Each row comes from the steps of one path. Every step used is in the known rows, and no mark comes twice. Write the path behind each row, first mark first.
Known rows:
rebip, muvafe: [0.14 -0.77 -0.29 -0.36 1.09 -1.70 -1.21 -0.86 1.25 1.87 -1.79 -1.45 -1.10 -1.19 0.84 -1.06 1.31 1.64 -0.85 0.88 0.65]
muvafe, gezaz: [0.49 -0.96 -0.56 0.21 1.39 -0.05 0.39 1.71 0.33 -1.37 -1.17 -0.42 0.12 1.26 -0.43 -0.96 -1.00 0.82 -0.83 -0.22 3.33]
nisib, rebip: [0.21 -0.30 0.50 0.44 1.60 -0.01 -1.32 0.23 2.70 0.28 0.69 -1.51 -1.33 0.01 0.42 -0.81 2.69 1.21 -0.56 0.49 1.15]
bizor, rebip, gezaz: [2.07 -0.79 -0.39 1.32 1.45 1.42 -0.25 0.61 0.26 0.00 -1.49 -0.93 2.45 -0.34 -2.79 1.60 -0.72 0.95 -0.26 0.37 1.17]
muvafe, gezaz, bizor, rebip: [0.75 -0.57 -0.34 -0.04 1.31 -0.57 0.28 3.91 0.99 -2.27 -2.80 0.90 -0.78 1.95 -1.67 0.14 0.40 2.33 -1.50 0.38 5.07]
rebip, gezaz, bizor, zatun, nisib: [0.07 0.14 -1.23 -0.66 2.08 -2.90 -1.26 0.29 2.24 -0.54 -1.51 -0.98 0.76 0.82 -2.22 0.73 -0.85 1.03 -0.82 1.88 -0.11]
nisib, rebip, bizor, zatun, gezaz: [0.24 0.38 1.62 -1.26 1.82 -1.07 -0.91 -2.72 8.23 1.22 -0.21 -1.63 -0.68 -0.15 1.91 -2.03 1.04 0.71 -1.27 1.41 0.60]
bizor, muvafe: [0.73 -1.22 0.37 -0.04 0.34 -1.26 1.16 -1.68 -0.46 -0.28 -0.92 0.07 0.14 -1.22 0.90 0.52 -4.27 1.42 -0.44 -0.01 0.48]
zatun, nisib, gezaz, bizor, muvafe: [0.93 -1.36 -0.46 -0.32 -0.41 -4.74 0.26 0.59 0.97 1.46 -1.51 0.10 0.38 -2.16 -0.58 1.12 -0.45 4.54 -1.02 0.78 0.13]
muvafe, gezaz, bizor, zatun, nisib: [-0.59 -0.51 -0.72 -1.45 1.70 -3.31 -0.34 2.38 2.88 -2.01 -1.96 0.42 -0.95 2.49 -1.18 -0.46 -1.40 1.40 -1.46 1.35 2.92]
rebip, muvafe, gezaz, bizor: [-0.64 -0.40 -1.00 -1.38 1.78 -2.42 -0.85 1.66 1.39 -0.71 -2.85 -0.57 -2.41 0.54 0.47 -1.62 1.93 3.69 -1.66 0.90 3.45]
gezaz, nisib, rebip, muvafe: [0.62 -1.93 -0.25 -0.69 1.58 -0.02 -2.11 -1.35 3.42 3.05 -0.12 -2.51 -0.64 -0.91 1.58 -2.11 1.55 2.09 -0.42 0.48 -1.27]
rebip, bizor: [0.38 -0.02 -0.20 0.47 0.83 -0.46 0.60 0.52 4.82 0.14 -1.95 -1.03 -1.18 -0.47 1.85 -1.03 0.72 0.48 -1.17 0.76 2.23]
rebip, muvafe, gezaz, nisib: [0.63 -2.28 -1.20 -1.09 1.45 -0.45 -0.81 -0.11 1.41 1.54 -1.97 -1.69 0.19 -0.06 0.94 -2.19 -0.77 2.24 -0.75 0.06 0.79]
nisib, rebip, gezaz, bizor: [-0.03 0.54 -0.57 0.18 2.65 -0.14 -1.81 0.62 2.41 -0.95 -0.09 -1.88 -1.12 0.29 -0.95 -0.20 3.81 2.89 -0.82 1.02 1.38]
nisib, rebip, gezaz: [0.48 -0.08 -0.36 0.63 2.65 1.05 -1.52 -0.69 2.22 -0.15 0.78 -2.51 0.27 -0.28 -0.90 -0.20 2.50 1.75 -0.23 0.53 0.31]
rebip, gezaz, bizor, muvafe: [0.54 -0.13 -0.83 -0.15 1.43 -1.34 0.44 -0.58 -0.73 -1.51 -1.74 -0.52 0.35 -0.79 -0.78 1.02 -2.41 3.03 -0.70 0.64 0.80]
bizor, zatun: [0.20 0.09 0.37 -0.20 1.33 -1.77 -0.59 -1.44 2.55 0.42 -0.69 -0.99 0.35 0.78 -0.34 -0.46 -2.10 -2.56 -0.42 0.83 -0.12]
bizor, muvafe, gezaz, nisib: [1.21 -2.77 -0.48 -0.67 0.68 0.12 1.61 -1.16 -0.09 -0.77 -1.13 -0.13 1.35 -0.08 0.96 -0.61 -6.43 1.98 -0.35 -0.88 0.80]
rebip, gezaz, bizor, zatun: [0.02 0.83 -0.82 -0.31 2.28 -1.76 -0.98 -0.17 1.59 -1.03 -1.58 -1.48 0.59 0.86 -1.81 0.16 -0.53 -0.18 -0.68 1.32 0.37]

Write each row's path:
[-0.60 -0.73 -0.08 -1.05 2.58 -0.35 -1.63 -0.24 3.34 0.01 -0.26 -1.97 -2.20 0.16 1.01 -1.84 3.69 3.67 -1.05 0.64 2.03] => nisib, rebip, muvafe, gezaz
[0.40 -0.59 0.23 -0.29 0.44 -0.92 2.03 -1.51 4.22 -0.46 -1.99 -0.33 -1.06 -1.43 2.73 -0.15 -2.51 1.99 -1.05 0.52 1.36] => rebip, bizor, muvafe
[-0.35 -0.11 -0.29 -1.10 1.08 -4.48 -1.07 1.33 3.12 -0.23 -1.74 0.22 -1.19 1.31 -1.02 0.14 -0.72 0.40 -1.28 2.01 0.98] => gezaz, bizor, zatun, nisib
[0.52 -1.17 -0.73 0.17 2.09 -0.61 -1.73 0.48 2.76 0.47 0.72 -1.81 0.53 -0.34 -1.43 0.55 1.43 3.18 -0.41 1.33 -0.17] => zatun, nisib, rebip, gezaz
[0.52 -0.34 -0.09 -0.47 0.88 -2.16 -1.12 1.96 1.66 0.51 -3.36 0.10 -1.88 -0.28 -0.72 0.29 2.31 3.11 -1.54 1.40 2.74] => gezaz, bizor, rebip, muvafe
[1.86 -1.46 1.04 -1.12 0.64 -1.70 -0.94 -2.99 2.33 3.23 -0.77 -1.01 3.22 -0.13 0.00 -1.82 -5.08 -1.98 -0.46 0.45 -1.77] => bizor, zatun, gezaz, nisib
[-1.03 -0.01 -0.65 -2.02 2.23 -3.07 -1.07 0.25 2.84 -0.65 -2.74 -0.85 -2.15 1.21 0.33 -1.71 0.78 2.00 -1.53 1.33 2.36] => rebip, muvafe, gezaz, bizor, zatun
[2.07 -0.53 1.37 -0.33 0.08 -2.13 -0.55 1.27 0.62 1.20 -2.67 1.18 0.95 -0.41 -1.48 -0.07 -0.97 2.35 -1.63 0.81 3.06] => zatun, gezaz, bizor, rebip
[1.42 -1.48 -0.53 0.71 -0.16 -3.07 -0.68 0.81 1.60 2.97 -0.64 -1.09 1.65 -1.89 -1.24 0.44 1.11 2.27 -0.58 0.49 -0.36] => zatun, nisib, gezaz
[1.71 -0.13 0.03 0.98 0.01 -2.29 -0.48 2.26 1.23 1.71 -2.26 -0.34 0.72 -1.21 -1.87 0.75 3.18 2.36 -1.05 0.23 1.88] => nisib, gezaz, bizor, rebip
[1.32 -0.23 -0.12 0.16 0.35 -2.95 -1.16 0.91 1.86 2.66 -2.85 -0.91 -0.09 -2.00 -1.15 0.28 4.31 3.80 -1.24 0.65 1.21] => nisib, gezaz, bizor, rebip, muvafe
[0.79 -1.34 -0.21 0.00 1.32 1.01 -0.66 -0.28 6.48 1.82 -0.30 -2.19 -0.65 -0.24 2.34 -2.03 1.39 1.29 -0.69 0.41 -0.02] => gezaz, nisib, rebip, bizor
[0.99 -1.49 -0.23 -0.36 1.41 0.00 -0.38 1.09 1.51 0.13 -2.60 -0.32 -0.06 0.09 -0.94 -0.07 0.43 2.92 -1.05 0.52 2.91] => bizor, rebip, muvafe, gezaz
[1.11 -1.85 -0.11 0.25 1.16 0.78 -1.41 -0.18 2.83 1.93 0.52 -1.95 0.22 -0.04 0.76 -1.56 0.38 0.70 -0.20 -0.02 -0.49] => gezaz, nisib, rebip
[-0.40 0.77 0.10 -0.72 1.29 -3.26 -0.81 0.62 2.64 -0.56 -1.85 -0.22 -1.37 1.37 -0.46 -0.49 -0.26 -0.90 -1.16 1.37 1.40] => gezaz, bizor, zatun
[1.28 -0.69 1.32 -1.21 -0.04 -3.42 0.50 -1.13 -0.37 0.60 -2.03 1.12 0.39 -1.39 0.48 -0.39 -3.97 3.28 -1.49 0.56 1.70] => zatun, gezaz, bizor, muvafe
[1.00 -0.19 0.13 0.43 0.55 -1.40 -0.32 3.21 1.17 -0.51 -2.65 0.78 -0.95 0.67 -1.51 0.89 1.11 1.60 -1.36 0.91 3.43] => gezaz, bizor, rebip
